Each row comes from the steps of one path. Every step used is in the known rows, and no mark comes twice. Write the path behind each row, first mark first.
Known rows:
gubiz/tozape/beli: [ 42 -54   7 -19 -12  -4  -9 -28  40  -7   4  26  28  66   4  27  28   1
  10  12  20 -11 -26  36   8 -22 -42  32 -10  20  14 -22 -17 -66  10  13
  11]
beli/todir/sipore/tozape/mared: [ 11  -2   7  11  35 -20 -17 -18  87  32 -24  -8  33  30  17  26  45  -3
  13 -40  -1  31  -5 -22 -18  15 -43  27 -49  40  37 -17  -2 -47   9  20
   6]
sipore/tozape/vinib/todir: [ 24 -19   6  63  28 -18  19 -43  26  10   8  -5  24  28  26  17   9   9
 -15   1   6  11  -9  -5  19  14 -58  11   0  30  13 -41   0 -29  -7  32
  40]
sipore/todir/beli: [ 33 -46  12   8  20 -41 -10 -26  44  -4  -8  14 -23  30 -27  26   9 -14
  -1 -39   0  19  13 -12  -4 -52 -29  27  21  27  45  -7 -16 -32  35  35
  19]
gubiz/tozape/gulo/vinib: [ 32 -52  17 -21   7  30   7   8  24  10  17   9 -10  24 -14  21  16   9
 -12  21   6  -9 -20  -2  20  -4 -66  -6 -27  36  10 -59 -24 -64  10  -8
  -2]
tuforo/todir: [ 10 -17  17  12  21  -1 -27 -22  27   8  28   4 -13  51   1  11  -5  17
  17   9 -22   5  10  -4  19 -24 -58  28  24   5  12   6 -16 -29  44  12
  14]
beli/todir/sipore/tozape: [ 12  -6  -5  12  30 -35  -5 -27  84  32 -48   7  28  35  17  20  43 -12
   3 -23  -8  40  -5   5  -4 -16 -19  39 -19  34  42   6  12 -44  21  35
  -8]
gulo/vinib/todir: [ 36 -37   4  18  27  11   1 -36  10  17  27   1 -12  16  -7  10  25  14
 -14  11   4 -15   8  -7  14  -6 -55   1  -7  49   7 -42 -13 -33  29  23
  21]
sozur/tozape/beli/todir/sipore: [ 20 -32   3 -21  11 -30 -49 -12  73  -7 -14   3  18  41  21   5  58 -34
  26  -5  -9   7 -13  -5  -3 -32 -27  50 -26  43  16  -1   3 -51  29  32
  -6]
vinib/todir/beli: [ 55 -45   2  16  21 -28   5 -21  42   4  -4  15  -7  36 -12  20   6  -8
  -5 -29  19  10   8 -32  15 -38 -36  17  14  36  35  -8  -8 -27  19  45
  36]
vodam/buno/gulo: [ 41 -54  22  39  33 -34 -16 -39  47 -17  47 -15  -9  51 -23 -13  -5   7
 -39  -1  18  31  35   9   4   5 -40   7 -20  36  22 -22  -2 -21   6  35
  21]
tuforo/todir/beli: [ 30 -25  14  -3  21 -13 -13 -13  45  -1   0  13 -20  51 -18  21 -10   3
  12 -26 -14  15   5 -36  18 -51 -43  27  30  22  42  13 -19 -34  42  27
  22]
gubiz/tozape/gulo/beli/todir/sipore: [ 32 -24   9  -8  18 -35 -38   0  69   6 -14  13  -3  39  -2  11  33  -8
  10  -4  -9  17   5   7 -18 -33 -20  36 -26  30  24  -5  -5 -74  31  33
   2]
gubiz/tozape/mared: [ 35 -41  25  -1  21  -4  -9  -8  41  21  24   8  30  37   1  22  22  25
  24 -17  25   1 -11   1 -15  13 -52  16 -28  14  26 -45 -15 -59 -12  10
  14]
todir/sipore/tozape/gulo/buno: [ 27 -34 -10   5  24  -2   5   0  33  11 -20  -3  -3  28  -8  34  21  -2
 -25  14  -5  16   0 -22  34  -9 -63  -9 -33  46  17 -37  -7 -69  25   9
  31]
vinib/todir/sipore/tozape/gubiz: [ 32 -13  -7  49  11  -8 -11 -37  64   4 -29  -8  16  12  39  44  39 -18
 -22   1   2  30 -13 -33  26 -16 -59  -1 -11  24   5  -5  -4 -44  16  70
  27]
buno/gulo/vinib/todir/beli: [ 51 -48  -1   8  23 -14  13 -30  32   4  10  -3 -25  20 -35  16   5   0
 -24 -28   8   1  19 -41  19 -29 -38  -1  -4  61  30 -28 -16 -30  27  44
  21]
todir/sipore/tozape/gubiz: [ 26 -11  -1  40  14  -7 -17 -25  68   3 -33  -8  14  17  33  42  33 -26
 -15   1   2  36 -19 -27  28 -14 -53   2 -14  26  18   2  -4 -44  15  62
  19]
sozur/tozape/sipore/todir: [ 19 -66  24  17  -4 -12 -31 -50  25 -16  48  16 -11   9  22  31  39 -15
   7   6  10  -4   6   3 -15 -19 -72  21  -1  36   3 -22  -4 -34  22  17
   6]
vodam/tozape: [ 48 -49  24   9  30   9 -12 -31  29  15  37  34  20  76 -28   8  -9 -20
  14   0  21   7 -22  27  -7 -21 -51  25   1  27  25 -26  -7 -29  28  45
   4]
sozur/tozape/mared: [ 29 -52  30  -1  31  -1 -14  -4  45   2  30 -11  21  24  31  15  30  -6
  35   3  25  -7 -11 -24   0  19 -72  23 -32  46  18 -42  -1 -43  -9  10
  18]
gulo/beli/todir/sipore/tozape: [ 19   1  -2  13  32 -36  -1 -34  81  23 -49   9  13  36  12  23  38  -9
   0 -14 -12  37   4  17  -8 -18 -15  39 -22  42  50  12  10 -62  31  39
   2]
vodam/buno/gulo/beli/todir: [ 23 -37  18  12  24 -39 -25 -33  59 -17  22 -11 -32  45 -10 -14  -2  -1
 -20  13 -18  33  43  38 -24  -5 -12  37 -10  53  57   2  -7 -38  41  33
   0]
gulo/vinib/todir/sipore: [ 43 -19  -3  22  40 -10 -23 -27  32  22   6   2   0  18 -15   9  50   4
  -2 -13   2  -8   2 -31  10 -24 -46   6 -30  45 -10 -31  -1 -50  32  38
  25]
todir/beli: [ 46 -42  11   2  24 -22  -2  -4  46   1 -14  13 -10  42 -20  17  -1 -17
   6 -29  15  18  -2 -26  18 -39 -30  22   8  36  55  -1 -10 -28  21  32
  25]
beli/todir/sipore/tozape/gulo/vinib: [ 10 -24   0 -16  18  14  -1   0  64  21 -24  -4  -8  17   0  23  36 -15
 -20   1 -18  17 -16 -19  15  -1 -55   4 -42  58  21 -34 -11 -55  30   1
 -12]
gubiz/tozape: [ 38 -53  21  -1  10 -15   4 -18  26  19  11  29  24  46  -1  16  11  23
  16   6  25   3 -12  33   1 -14 -30  26   4   2  31 -32  -5 -60  -7  23
   2]
vinib/todir: [ 39 -41   2  36  23 -18  -5 -30  22  15  24   7   1  33  10  10  15   5
  -6   7  18  -2  11   2  16 -11 -48  16   4  26   5 -21  -2 -20  16  34
  30]
beli/todir/sipore: [ 13 -17   4   3  29 -38 -51  -5  65  18 -13   1   5  36  -1  -4  38 -21
  15 -23 -11  23   3 -10  -8 -25 -15  39 -19  26  30   2   1 -33  32  32
  -6]
vodam/buno/gulo/vinib/todir/sipore: [ 51 -26   3  33  46 -22 -24 -44  43   4  26  -7  -5  22 -25  -2  43  11
 -29 -17   4   5  21 -33  -1 -13 -48  -3 -39  52 -16 -35  -1 -51  23  47
  32]
gulo/beli/todir/sipore/tozape/mared: [ 20   3   9  13  37 -21 -11 -27  84  23 -25  -5  18  29  10  29  43   0
  12 -28  -7  27   4 -10 -24  12 -40  26 -49  51  42  -9  -2 -63  22  24
  16]
sozur/tozape/vinib: [ 18 -45  34  32  31  -4  -3  -7  15 -19  30 -16  22  24  34  -3   5 -11
  23  24   6  -7 -31 -14  25  17 -64  22  -3  39  23 -52   1 -34 -19  16
  26]
gulo/vinib: [ 22 -32  14  -6  28  24  -3 -16  13  15  17  -3 -20  21 -25   4  20   3
  -5  10  -3  -6  -6  -1  20  -2 -47   3 -15  53  31 -38 -14 -35  32   5
   2]
sipore/tozape: [ 23 -20   2  23  23 -16  23 -32  53  29 -28  12  23  40  17  28  17  -4
  -4  -2  13  28  -9  20  20  -2 -37  24  -6  29  44  -6   6 -35   8  26
   9]

Which path is each row?
[ 20 -25   4  38   5   4  -1 -26  57  -2 -23  -9   8  19  39  43  17 -20
 -19  17   3  36 -20 -10  32  -2 -57   0   0  25  32  -3 -10 -31  14  51
  14]
sipore/tozape/gubiz
[ 17 -19  -1 -12  14 -30 -56 -13  74   3 -15   4  13  48   3   5  50 -31
  12 -18 -13  14  -7  -3  -4 -32 -21  45 -26  36  20   4  -7 -41  43  27
  -2]
tozape/beli/todir/sipore
[ 22 -37  31  32  21  -7   0 -13  15  -2  25   2  31  38   5   6  -4  20
  13   4   8   2 -30  11   8  12 -45  18   1   8  28 -56 -12 -50 -23  16
  21]
gubiz/tozape/vinib
[ 13 -34 -12  -6  20  -7  -4   3  49  11 -24  -8  -6  24  -1  25  21  -5
 -24  11 -18  25   3 -15  22  -8 -50   2 -31  45  29 -31  -9 -65  33   8
  13]
beli/todir/sipore/tozape/gulo/buno
[ 41 -16 -14  13   5 -17   1 -51  68   5 -31  14  32  53  17  41  56 -18
  -9  -7   8   5 -16   7  16 -23 -49  29 -30  45   0  -2   0 -58  25  35
  29]
vinib/todir/sipore/tozape/beli
[ 19  -6   0  32  13 -13 -21 -29  75  -5 -43  -9  -1  17  34  38  34 -25
 -13   8 -15  41  -7 -10   8 -18 -39  13 -14  37  35  12  -6 -57  35  65
   9]
gulo/beli/todir/sipore/tozape/gubiz
[ 34 -15 -10   3   5 -14  -3 -38  72   4 -38  12  31  58  11  40  51 -26
  -2  -8   6  11 -24  10  19 -23 -43  30 -33  45  12   0  -2 -57  26  25
  19]
todir/sipore/tozape/beli
[ 32  -4   3  29  38 -18  -2 -29  72  34 -12  -4  36  25  14  34  47   7
   5 -38  15  16  -1 -30  -7  15 -60  13 -47  39  11 -26   0 -53   2  28
  31]
vinib/todir/sipore/tozape/mared
[  8   6  14  44  36 -26  -3 -29  56   2 -25 -13  20  31  15  12  17  -5
   2  -8 -22  31 -17   0   0   8 -32  26 -19  45  43 -20   1 -56  11  29
  22]
gulo/beli/todir/sipore/tozape/vinib
[  3 -26  -5 -17  -4 -19 -12 -31  79   3 -29   6  14  55  26  18  29 -26
  -1   2 -17  27 -10  34  -3  -9 -24  51  -9  41  50   6  -8 -34  36  13
 -16]
sipore/tozape/beli/todir
[ 43 -37  18  55  31   1  -3 -41  13   1  51   9  26  50  -2   6  -7  -2
  -3   3  12  -4 -18  -2   4   3 -68  13   5  28  -1 -53  -8 -24   5  46
  38]
vodam/tozape/vinib/todir
[ 28  -6  -2  26  33 -28   5 -33  67  32 -41  14  29  37   8  28  39  -7
   1 -21   9  29 -11  -2  11 -16 -34  24 -26  31  29   0  13 -50  12  39
  16]
todir/sipore/tozape
[ 43 -25  -3  18  32  -5 -25 -10  40  16   7   1  -6  16 -11  17  48  -7
 -12  -8   3  -5  -1 -39  18 -20 -61  -2 -37  43 -22 -38  -7 -51  27  28
  29]
tozape/gulo/vinib/todir/sipore
[ 44 -25   4  38  28 -28  23 -29  45   0 -16   6  11  31   3  27   1  -2
 -12 -32   9  19  -8 -37  17 -19 -44  13  10  42  41 -23  -6 -34   0  44
  46]
sipore/tozape/vinib/todir/beli
[ 25  -8   7   5  33 -37 -49 -14  61   7 -14   2 -10  35  -7  -2  36 -17
  14 -11 -19  19  14   6 -15 -29  -9  42 -18  41  37  11   1 -53  48  37
   4]
gulo/beli/todir/sipore
[ 38 -68  18   4   2 -25 -19 -38  42 -19  14  24 -16  16  -2  37  23 -22
   5 -28  12   6   6 -31 -10 -47 -56  21   8  46  33  -7 -11 -38  22  30
  16]
sozur/tozape/sipore/todir/beli
[ 35 -10   4  54  40 -28 -29 -22  32   7  13  -7  18  27   2   3  33  -2
   2 -19   6   1  -7 -35  14 -11 -50  13 -21  27 -11 -34   1 -39   7  43
  45]
tozape/vinib/todir/sipore
[ 36  -7  -9  39  34 -33  13 -45  63  33 -35  14  29  33  15  33  42   0
  -7 -19  10  21  -2  -7  10 -16 -38  20 -19  32  11  -7  15 -51  11  47
  25]
vinib/todir/sipore/tozape
[ 33 -64   4 -13   9   7   2  10  10   2  16   7  -5  32 -14  25   2  19
 -15  29   6  -3  -2   1  26  -8 -61  -8 -17  27  21 -57 -19 -74  14   0
  21]
gubiz/tozape/gulo/buno
[ 12 -25   7  -1   8 -21  -5  -7  70   1 -21   4 -20  40  19  18   6 -18
 -10  22 -17  33  12  33  -5  -8 -28  39 -11  44  54   4  -9 -49  39  14
  -4]
sipore/tozape/gulo/beli/todir
[ 11 -11  -1  27  10 -13 -26 -22  80   4 -39 -10  14  14  39  36  36 -29
 -13   0 -12  45 -16 -23  13 -13 -41  13 -10  25  31   5  -7 -39  23  60
   1]
beli/todir/sipore/tozape/gubiz
[ 41 -51   4   5  10  14  12 -17  18  13  25  12  -6  18   1  23  22  18
 -19  20  12 -15  -5  -8  15  -6 -68  -5 -17  36 -11 -60 -19 -55   9  13
  17]
gubiz/tozape/gulo/vinib/todir
[ 49 -15   6  21  17 -13   8 -11  60   1 -26  10 -16  41   2  39  15 -18
 -16  18   6  18   4  12  15 -19 -52  16 -33  51  21   0  -2 -74  29  26
  37]
todir/sipore/tozape/gulo/beli
[ 23 -28  -1 -20   8 -32 -48 -15  74   7 -17  15  25  49   3  10  51 -14
  18 -20  -9  11 -11  10 -15 -33 -16  47 -25  24  19  -6  -6 -62  28  31
  -9]
gubiz/tozape/beli/todir/sipore
[ 13   2  14  53  40 -19   3 -24  47   8 -19 -10  35  31  13  15  16  -6
   0 -15  -4  27 -28 -17  19  13 -49  14 -21  33  28 -35   4 -44  -8  27
  30]
todir/sipore/tozape/vinib
[ 26 -22   1  -7  23  22  10  -1  51  18 -18  -2  -7  19  -8  31  35 -11
 -24   4  -4   9 -19 -23  26  -4 -67  -9 -44  57  10 -39 -10 -58  22   2
   7]
todir/sipore/tozape/gulo/vinib
[ 48 -49  13  24  27 -24  10 -18  32 -18   6   2   6  22  11  18   4  -8
   4 -15  13   0  -9 -45  18 -23 -52  18  12  46  30 -34  -5 -37  -4  45
  43]
sozur/tozape/vinib/todir/beli
[ 52 -17   0  32  18 -18  12 -21  56   2 -21  10 -16  37   8  39  22 -12
 -20  18   7  12  13   6  16 -19 -56  11 -28  52   8  -6  -1 -73  28  33
  46]
vinib/todir/sipore/tozape/gulo/beli
[ 52 -38  -6   2  17  -1  30 -19  52   9 -23  13 -14  20 -10  39  15  -6
 -27 -22   7  11  -3 -42  21 -31 -57   1  -9  57  28 -27 -16 -49  21  29
  28]
sipore/tozape/gulo/vinib/todir/beli
[ 31 -34  34  40  37   9 -11 -24  17  -5  46   6  28  64 -17  -1 -19 -14
  11   1   5   6 -39   4   3   7 -63  14  -2  28  25 -52 -13 -27   4  35
  24]
vodam/tozape/vinib
[ 34 -11 -11  31  32 -21  20 -53  57  31 -19  -4  15  20  -7  26  41   6
 -24 -22   5  16   9 -15  14  -9 -40   4 -35  52   7 -22  11 -52  17  48
  13]
buno/gulo/vinib/todir/sipore/tozape
[ 34 -35  -4  17  16  15  23 -23  34  18   6   1  -8  17   9  31  25   4
 -33  14   6  -3  -2 -13  24   1 -73  -6 -22  52  -4 -47 -11 -44  17  15
  22]
sipore/tozape/gulo/vinib/todir
[ 16 -23  -2   5  13 -23  -7  10  91  20 -34   4  13  39  23  31  28 -30
 -15  -5   2  37 -13 -11  16 -10 -53  25 -33  30  18  -9  -3 -45  12  15
   3]
beli/todir/sipore/tozape/gulo
[ 24 -36   3  14   6  -7  17   6  66  15 -20   5   9  42  21  37   7 -22
 -21  12  18  27 -14  -2  33   0 -69  11 -23  27  20 -17  -6 -36   2   5
  16]
sipore/tozape/gulo
[ 37 -25  -7  28  15 -21   9  -4  73  19 -24  10  16  33  22  41  31 -21
 -22  -4  15  23  -8 -22  26 -11 -69   9 -34  30  -8 -20   0 -48   4  23
  30]
vinib/todir/sipore/tozape/gulo
[ 34 -52  14  12   3 -25 -24 -38  44 -12  11  23 -26  26 -21  38  16 -16
  -7 -42   7  18  11 -28 -11 -47 -47  17   8  38  38  -4 -20 -29  34  28
  20]
tozape/sipore/todir/beli
